What can hang from each mark:
z_939: z_516 z_897
z_567: z_290
z_290: z_514 z_516 z_730 z_829 z_959
z_730: z_290
z_516: z_290
z_959: z_290
z_829: z_290

In the rows, zero is written as 100.
Known rows, with every way that one mark hangs from another:
z_730{z_290{z_516 z_829 z_959}}: [ 61,  88, 117, 124, 134, 129, 113, 127,  93, 117,  61,  60,  76, 111,  87,
  87]
z_730{z_290}: [ 77,  91, 106,  87,  94, 118, 103, 102,  92, 125,  84,  85,  98, 116,  85,
  79]
z_829{z_290{z_514 z_516 z_730 z_959}}: [ 35, 118, 116, 142, 142, 147,  73, 157, 114, 111,  65,  87,  78, 127,  45,
  78]
z_567{z_290{z_514 z_516 z_730 z_959}}: [ 46, 126, 115, 124, 155, 146,  79, 125, 108, 124,  75, 100,  79, 133,  57,
  89]
z_516{z_290{z_730 z_959}}: [ 74, 109, 103, 114, 130, 145,  84, 124,  91, 119,  73,  78,  98, 129,  56,
  55]
z_567{z_290{z_514 z_829}}: [ 83, 114, 123, 112, 141, 116, 114, 113, 102, 129,  93,  88,  77, 117,  84,
  85]
z_567{z_290{z_514 z_516 z_730}}: [ 64, 139, 104, 121, 144, 136,  84, 117, 106, 120,  99, 101,  92, 119,  59,
 105]
z_290{z_516 z_730 z_829 z_959}: [ 65, 128, 106, 155, 167, 130,  85, 147, 101,  98,  80,  67,  83, 100,  93,
  98]
z_516{z_290{z_514 z_730 z_829 z_959}}: [ 66, 121, 118, 132, 169, 146,  94, 149,  98, 134,  57,  70,  83, 135,  56,
  46]
z_567{z_290{z_514 z_516 z_730 z_829}}: [ 69, 144, 110, 138, 163, 134,  96, 129, 103, 122, 101,  82,  85, 111,  70,
 102]
z_939{z_516{z_290{z_730 z_829 z_959}} z_897}: [103, 114, 108, 120, 131, 147, 127,  94,  87, 108,  91,  67,  75,  94,  67,
 104]
z_959{z_290{z_514 z_730}}: [ 44, 135, 119, 106, 145, 122,  90, 137, 103, 128,  82, 102,  94, 128,  57,
  79]
z_829{z_290{z_516}}: [ 75, 100, 104, 129,  98, 122, 103, 126, 106,  89, 101,  79,  90,  94,  65,
 108]
z_939{z_516{z_290{z_959}}}: [ 99,  90, 100, 106,  99, 131, 127,  98,  92, 112,  84,  87,  72, 114,  81,
  97]
z_567{z_290{z_516 z_730 z_829}}: [ 79, 138, 103, 136, 143, 130,  98, 118,  96, 109, 117,  71,  91,  97,  80,
 108]
z_939{z_516{z_290{z_514 z_959}}}: [ 90,  94, 106, 108, 116, 133, 124, 106,  99, 122,  70,  96,  66, 125,  71,
  93]

Rows:
[ 50,  94, 125, 126, 153, 132, 112, 139, 102, 131,  44,  71,  69, 125,  75,
  81]
z_730{z_290{z_514 z_516 z_829 z_959}}
[ 47,  93, 122, 134, 129, 135,  95, 145, 116, 105,  59,  89,  69, 121,  51,
  85]
z_829{z_290{z_514 z_516 z_959}}
[ 67, 107, 114, 124, 142, 123, 116, 130, 102, 126,  69,  74,  82, 112,  77,
  97]
z_730{z_290{z_514 z_516 z_829}}
[ 53, 134, 105, 122, 134, 124,  95, 130,  98, 103, 100,  87, 100, 103,  61,
 110]
z_959{z_290{z_516 z_730}}
[ 52,  89, 131, 109, 144, 127, 108, 134,  99, 143,  43,  75,  70, 136,  82,
  55]
z_730{z_290{z_514 z_829 z_959}}
[ 41, 140, 112, 124, 154, 127,  93, 141, 107, 116,  83,  98,  93, 118,  50,
 104]
z_959{z_290{z_514 z_516 z_730}}
[ 84, 133, 106, 129, 159, 137,  99, 139,  96, 131,  82,  71,  96, 122,  58,
  61]
z_516{z_290{z_514 z_730 z_829}}
[ 58,  87, 115, 132, 109, 132,  98, 134, 107,  93,  76,  78,  76, 108,  63,
  92]
z_829{z_290{z_516 z_959}}
[114, 105, 105,  99, 111, 134, 138,  77,  98, 110,  90,  94,  79,  97,  57,
 121]
z_939{z_516{z_290{z_514}} z_897}
[ 51, 136, 115, 158, 191, 134,  82, 161, 111, 114,  58,  80,  73, 116,  79,
  90]
z_290{z_514 z_516 z_730 z_829 z_959}
[ 73, 152, 101, 155, 178, 123,  88, 150, 111, 109,  89,  81,  91, 100,  82,
 109]
z_290{z_514 z_516 z_730 z_829}
[ 68, 122, 114, 133, 155, 124,  80, 140,  96, 113,  80,  71,  84, 113, 101,
  66]
z_290{z_730 z_829 z_959}
[ 59, 134, 118, 120, 145, 117, 104, 137,  92, 117, 101,  72,  94, 106,  79,
  83]
z_959{z_290{z_730 z_829}}
[ 68, 105, 123, 147, 174, 118, 111, 146, 113, 108,  49,  84,  63, 110,  88,
 102]
z_290{z_514 z_516 z_829 z_959}
[ 57, 138, 112, 137, 154, 121, 107, 142,  95, 105, 101,  68,  92,  96,  71,
 108]
z_959{z_290{z_516 z_730 z_829}}
[ 64, 125,  98, 138, 112, 135,  80, 136, 104,  93, 108,  77,  98,  99,  58,
  99]
z_829{z_290{z_516 z_730}}
[ 78, 114, 110, 130, 149, 143,  96, 137,  88, 121,  74,  59,  91, 122,  67,
  51]
z_516{z_290{z_730 z_829 z_959}}
[ 63, 102, 107, 107, 123, 126, 105, 118, 105, 126,  67,  92,  90, 119,  67,
  99]
z_730{z_290{z_514 z_516}}
[ 80,  96, 114, 145, 150, 114, 113, 132, 102,  91,  70,  69,  73,  94, 101,
 110]
z_290{z_516 z_829 z_959}
[ 62, 125, 114, 138, 155, 140,  93, 127,  96, 113,  93,  70,  78, 110,  78,
  92]
z_567{z_290{z_516 z_730 z_829 z_959}}
